Each row comes from the steps of one walk. Every step used is in the known rows, and no mark comes twice. Write the walk behind each row, first mark first.
Known rows:
p-y: [  2.9  -7.3   1.3  16.3  18.2 -12.5  15.6 -14.8   3.5  -2.7  35.8   4.6
 -11.9 -10.8   5.6  -8.8  10.1   1.7 -18.8  -6.4  -6.6 -29.4  18.7  15.2
  -4.6 -16.6]
c-y-l-k: [ 12.4  -9.7  20.5  -8.5  18.8  21.7  17.0   0.1  25.7  11.1   9.8  -1.1
 -36.0 -30.1   1.6 -14.3   7.2  -1.3 -57.3 -18.2 -32.5 -16.7  -3.2   8.4
   8.5  -3.1]
z-e-l-k-s-y: [  8.6  -7.9 -24.6 -27.5  19.4  39.6   4.2   8.2   6.9  -1.5  26.6 -34.4
   2.5  -7.9   2.1 -22.1 -27.5  15.7 -36.2  -1.4  16.3 -18.3  31.1  45.7
  -8.4 -10.0]
l-y-c: [ 22.9   7.7 -14.1  20.3  10.1  66.3 -12.1 -17.0   5.9 -20.3   6.3  -6.1
   2.3  -8.1 -10.5   8.8  23.5   0.1 -10.1 -30.0   3.6  32.2 -12.4 -23.0
 -17.9  -8.5]
l-k-c-y-p: [ 36.3 -20.3   0.9  23.8  49.9  23.1  11.8 -30.5   5.0   6.3  36.9   3.5
  -0.3 -38.2   3.0 -34.2  13.7   0.5 -58.1 -47.4  23.6 -52.2 -40.9 -25.3
   7.7 -22.5]
e-l-k: [-15.3   4.8  -6.2 -25.4   1.1  22.1   2.6 -13.1   3.2  14.6  23.3 -12.7
  -7.1 -36.4  18.1  18.4  -4.5  -6.4 -56.3  23.6 -21.9 -28.2   2.8  16.7
   2.9 -21.1]
s-k-c-y: [ 41.9  -4.2  15.7  44.5  46.5 -18.6  -0.1 -12.9 -23.5  -5.8  17.7  -1.2
 -10.5 -21.4 -19.4 -44.5  22.6  17.1 -40.7 -29.5  15.9 -39.4 -26.0 -23.9
  12.1   5.7]
z-e: [ 21.5   2.2 -15.6  -1.6  -9.7  26.8   0.5  -5.9  -5.4  -1.0  12.6 -32.9
 -19.4   5.7  -8.7 -24.4  -2.6   1.0 -16.2 -15.4  -0.9   3.5   5.8   6.7
  -6.9 -11.8]
s-y-l-k-c: [ 30.3  -4.5  27.5   9.2  32.9   1.6   7.8 -18.3 -12.1   6.8  11.4  -3.4
  13.6 -18.9   3.6 -19.9  -2.4  25.3 -31.8 -15.4  -1.9 -11.5  -4.3 -23.4
 -12.0   2.6]
z-e-p: [ 19.6   5.4 -18.7  14.1   0.2  31.3   7.0  -8.9 -23.5   1.4  11.2 -36.6
  -7.3  14.2  -2.8 -35.1  -2.2   0.2 -10.7  -6.0  17.1   9.3  -8.9  14.4
 -16.6 -13.7]
c-y: [ 14.2  -4.4   7.0   9.2  12.8  13.0  17.2   4.7  13.3  -7.8  31.4  -6.8
 -20.1 -14.3  -9.3 -14.7  28.1 -10.0 -31.1  -9.0  11.7 -24.0   0.6  16.7
  -1.5 -10.8]
z-e-l-k-s-y-c: [  2.8 -18.7 -26.6 -27.2  21.7  57.4  -7.6   5.8  11.5  -3.7  28.5 -23.9
   8.3  -7.5  -6.5 -13.8 -14.3   4.7 -37.2 -24.8  13.3   2.0  37.1  33.7
 -17.8 -10.9]
s-k-c-y-l: [ 38.6  -4.1  29.6  37.9  38.5 -22.2  -4.3 -13.3 -14.7  -3.5  -3.5  -3.1
 -21.0 -19.0 -16.7 -38.9  20.7  27.4 -45.7 -19.8  -8.3 -17.0 -28.4 -34.5
  23.4  20.3]
k-s-y: [ 14.9 -11.9   6.4   2.9  19.2   8.7   2.1   7.6   2.5 -27.6  37.8 -14.9
  25.1   5.1  22.7 -31.7 -13.6  21.1  10.9   4.6  53.1 -11.7  12.1  14.8
  -8.8  15.4]
p-y-l: [  1.9  -5.7  19.2   7.4   8.2 -16.3  11.5 -13.1  14.5   0.2   6.9   3.7
 -26.1  -7.6   8.7  -0.4   8.6  12.4 -23.0   5.5 -34.8  -4.4  13.5   4.7
   7.0   5.3]
z-e-l-k-c-y: [ 18.9  -5.0 -27.3  -2.5  23.5  31.4   8.4  -6.0  -5.2   7.3  26.2 -21.9
 -25.3 -28.7 -31.3 -17.3  11.8  -1.2 -74.2 -18.9  -7.5 -31.7  -1.5  34.1
   3.0 -28.1]
s-k-l-y: [ 31.5  11.3   5.9  27.7  35.1  34.8  -6.1 -39.4  -9.4 -35.7 -15.7 -14.3
   9.8 -24.7   5.3 -16.8   5.7  44.1 -29.4 -22.2  -3.1   1.8 -34.7 -23.7
  26.9   8.3]
e-z: [ -3.3  15.2  14.3  -5.5  -8.3  10.4 -15.4  11.5  -6.1  -1.7   5.1  -9.4
  11.5 -10.6   2.3   0.9  -2.0  -9.6 -14.8   8.5  16.8  31.8 -10.2  -2.3
  11.0  14.0]
k-l-e: [ 18.5   9.3   5.4  13.2  -6.7  42.3 -19.9 -54.5  -2.1 -22.0  20.2 -12.4
  23.1 -10.6   7.1 -11.0  32.2  12.7 -18.3 -18.3 -12.1  13.0 -41.2   0.7
  29.5 -12.7]
l-k-c: [ 18.8  -9.0  -2.3  16.7  24.4   7.2   0.3 -27.9 -25.2   7.2  33.3   1.5
   1.5 -36.3   5.4 -21.5  -6.8  -0.1 -48.6 -25.6  -9.1 -34.1 -31.6 -20.0
   5.1 -24.0]
k-c-y-l-e: [ 43.7   4.3  16.6  35.6  12.1  11.1 -12.2 -24.3  -4.7   0.3  17.5  -6.3
 -12.6  -8.9 -27.5 -32.7  49.4   8.8 -34.7 -18.7  -7.7  -1.0 -43.4  -9.8
  18.8   3.3]
l-k: [  6.7  -4.6   0.6  -8.2  11.9  24.0   6.7 -14.2  -0.4  13.4  27.9  -4.5
  -7.7 -29.4  22.1 -12.3 -18.6  -7.8 -39.8 -16.4 -16.7 -27.7  -5.5  -3.2
  -2.1 -22.6]
k-s-y-l-e: [ 30.8   0.2  20.6   3.9   5.0  25.4 -19.4  -5.0  16.5 -13.5  20.2 -22.9
  22.0  21.1  20.5 -37.2  -1.5  30.7  16.3   2.6  24.2  18.5  -1.4  10.1
   7.4  30.0]

Which walk is each row?
[ -3.2 -20.8  -0.1  18.0  21.3   7.7   1.1 -17.8  10.6  -6.3  37.4  19.3
  -6.9 -10.5  -6.8   4.9  24.0 -12.4 -20.1 -36.7 -10.5  -2.8  25.0  -1.0
 -16.9 -15.7]  p-y-c
[ 31.1  19.0 -34.8   0.3   4.6  69.6  -4.1 -19.0  21.1  -6.0  -8.9 -49.9
 -11.2   1.9  -2.1   1.3  13.2  24.4 -25.5   7.5  26.3  12.0 -11.7  -0.2
  -0.5 -11.2]  z-e-l-y-p
[  2.9   3.5 -27.1 -26.1  -2.3  38.8   2.8  -6.4   1.6  15.3  14.3 -34.0
 -22.8 -19.2  -3.6  -3.5 -12.0  -2.0 -54.8   1.1 -22.7 -14.5  16.2  28.3
  -3.4 -26.5]  z-e-l-k
[  9.9  -2.2 -10.4  17.0  13.0  72.5 -12.7 -46.4   1.9 -48.0   1.1   0.2
  18.3 -21.5  -4.9  20.8  32.5  15.6 -25.2 -36.5  -4.2  39.3 -35.0 -17.6
   8.8  -7.5]  k-l-y-c
[  7.1 -29.0  -1.0  -9.4  37.8  41.6  -4.4  -2.1   9.7  -8.1  44.5   4.0
  25.5 -15.8  19.6 -25.3 -25.8   1.3 -20.1 -42.6  25.7 -14.1  16.9   4.1
 -15.5  -4.0]  l-k-s-y-c
[ 35.7  12.6  24.3  29.8  12.3  12.6 -24.8  -7.2  -3.7   3.9   6.3  -2.4
   2.6  -9.9 -35.3 -27.3  44.3   5.4 -32.1 -17.2   2.2  30.4 -48.0  -4.7
  26.1  18.2]  k-c-y-l-e-z
[ 28.3  10.7  16.5  22.3   5.7  33.7  -3.9 -13.6  12.6   9.7   7.9 -17.2
 -11.6   5.6  -6.6 -33.2  40.4   3.7 -19.4  -3.2  -4.9   9.9 -27.3  17.7
   4.8   4.1]  c-y-l-e-p
[ 29.0 -10.3 -25.8   0.7  31.8  42.3   7.4 -21.2  10.9   9.4  20.9 -24.9
 -17.2 -25.6 -15.0 -21.6  15.7   6.5 -70.1 -25.7  14.0 -32.5 -14.4   7.9
   5.8 -27.4]  z-e-l-k-c-y-p
[ 53.4   8.9  20.9  58.4  41.9   1.2 -16.7 -28.8 -25.3   9.1  -0.5 -11.5
   0.9  -3.9 -18.6 -63.3  33.7  27.4 -30.4 -27.0   3.3  -7.2 -51.9 -24.8
  16.5  14.8]  s-k-c-y-l-e-p
[  0.5 -14.9  17.0  -4.4  24.7  -4.7  15.1 -17.3  15.8  14.2  12.9   8.6
 -27.1 -25.4  14.6  -8.2  -9.5   7.8 -43.8 -13.1 -50.7 -19.9  14.1   7.3
   5.9  -9.0]  p-y-l-k
[ 24.3  18.8  22.2   6.0 -24.3  29.4 -26.7 -26.0  13.4  12.9  -0.6 -19.8
  -8.5   6.9  10.6 -16.1  20.8   9.8  -9.1   6.5 -32.5  29.5 -23.5 -17.2
  14.5   9.8]  y-l-e
[ 15.7  20.5 -17.5   6.1   7.8  55.0  -6.1 -29.1  23.5 -10.9  -2.5 -30.1
   5.4 -13.8  18.7  21.6  22.0  23.7 -25.0  32.7  28.6   1.0 -25.7 -15.9
   4.7  -6.1]  e-l-y-p
[ 17.5  -3.3 -22.7  23.5  20.9  14.0  19.4 -11.5 -19.0   4.1  21.2 -21.5
 -11.5  10.9  -8.6 -38.0   2.0   6.1 -12.3 -15.7  12.5  -8.4   9.3  35.0
 -20.3 -21.8]  z-e-p-y
[  2.2 -16.5  15.4 -19.2   1.7  22.9  -8.4  -3.1  15.6  -1.0   8.4  -8.2
 -18.4 -17.9  36.6 -16.2 -35.5  10.7 -35.7   1.2 -31.8   0.7 -14.6  -5.3
  23.2  17.2]  y-l-k-s
[ 22.5  21.2  16.2  17.5 -15.3  32.1 -20.5 -31.5  -5.0  15.3  -3.7 -25.0
   3.0  12.5  12.6 -24.1  22.8  10.2  -1.1  14.3 -16.5  34.2 -37.5 -10.0
   5.5   6.9]  y-l-e-p
[ 32.3   8.0  15.9  23.5  17.7  23.6 -25.9 -49.8  -9.2 -14.4   5.4 -16.2
  19.4 -13.7   8.7 -34.5  17.2  31.2 -23.4 -29.1 -11.2   0.0 -35.3 -21.0
  33.2   3.8]  s-k-l-e
[ 16.4  27.6  28.1  -1.7 -23.1  30.8 -38.0  -7.7  12.6  16.0 -13.5 -18.1
   7.3   5.8   0.7 -10.7  16.3   4.9  -8.5   7.7 -20.0  59.2 -25.6 -11.5
  24.2  25.9]  y-l-e-z
[  8.7 -12.5   3.7  33.0  42.2 -10.6  13.5 -32.9 -24.6   9.9  15.6  10.2
  -0.1 -20.8   6.1 -26.6  -0.2  13.3 -39.6 -10.8 -18.0 -20.6 -28.1  -0.8
  -1.1 -10.8]  e-p-y-l-k-c
[ 30.0   4.9  -6.4  22.4  23.6  66.1  -2.6 -58.5  15.1 -42.4  -4.6 -17.6
  21.8 -18.4  22.1   4.1  21.2  37.5 -19.8 -16.2  26.1  10.8 -55.4 -33.5
  26.5  -3.4]  k-l-y-p
[ 15.3  -7.1  18.9   5.8  10.3   8.0  -7.4 -26.3 -11.2  11.0   2.9   0.4
 -13.3 -29.9  10.2 -10.5  -7.1   8.3 -50.1  -9.3 -41.0  -4.7 -32.9 -32.0
  15.5   1.6]  y-l-k-c
[ 12.6 -10.8  -8.5   5.2  37.1  23.3   5.2 -30.3   8.9   8.0  29.1  -5.2
  -2.4 -43.3   5.4  -1.9  22.2   3.5 -73.0  -2.3  16.6 -47.6 -29.0  -6.1
  15.0 -23.7]  e-l-k-c-y-p
[ 30.0   9.3  21.5  10.4  -1.8  28.9  -5.7 -10.2  27.3   7.4  12.5 -14.4
 -25.6  -0.2 -10.8 -24.0  41.9   2.9 -26.5 -11.1 -19.7   9.5 -14.8   8.5
  14.8   5.6]  c-y-l-e
[ 23.7 -24.4   4.5  -5.2  45.0  36.4   5.7 -12.1  22.8  -4.9  40.7 -11.1
  28.9 -12.8  45.7 -39.0 -32.1  20.1 -13.9 -25.9  53.1 -33.9  -1.8  -9.3
  -3.3  -2.6]  l-k-s-y-p
[ 11.8 -16.3  15.4  16.3  35.8 -14.0  10.0 -28.8  -3.9   9.1  18.1  16.0
 -18.7 -29.0   1.0 -15.2  -1.0  13.6 -49.5 -20.3 -45.5 -26.2  -7.3  -5.0
  10.5  -7.6]  p-y-l-k-c
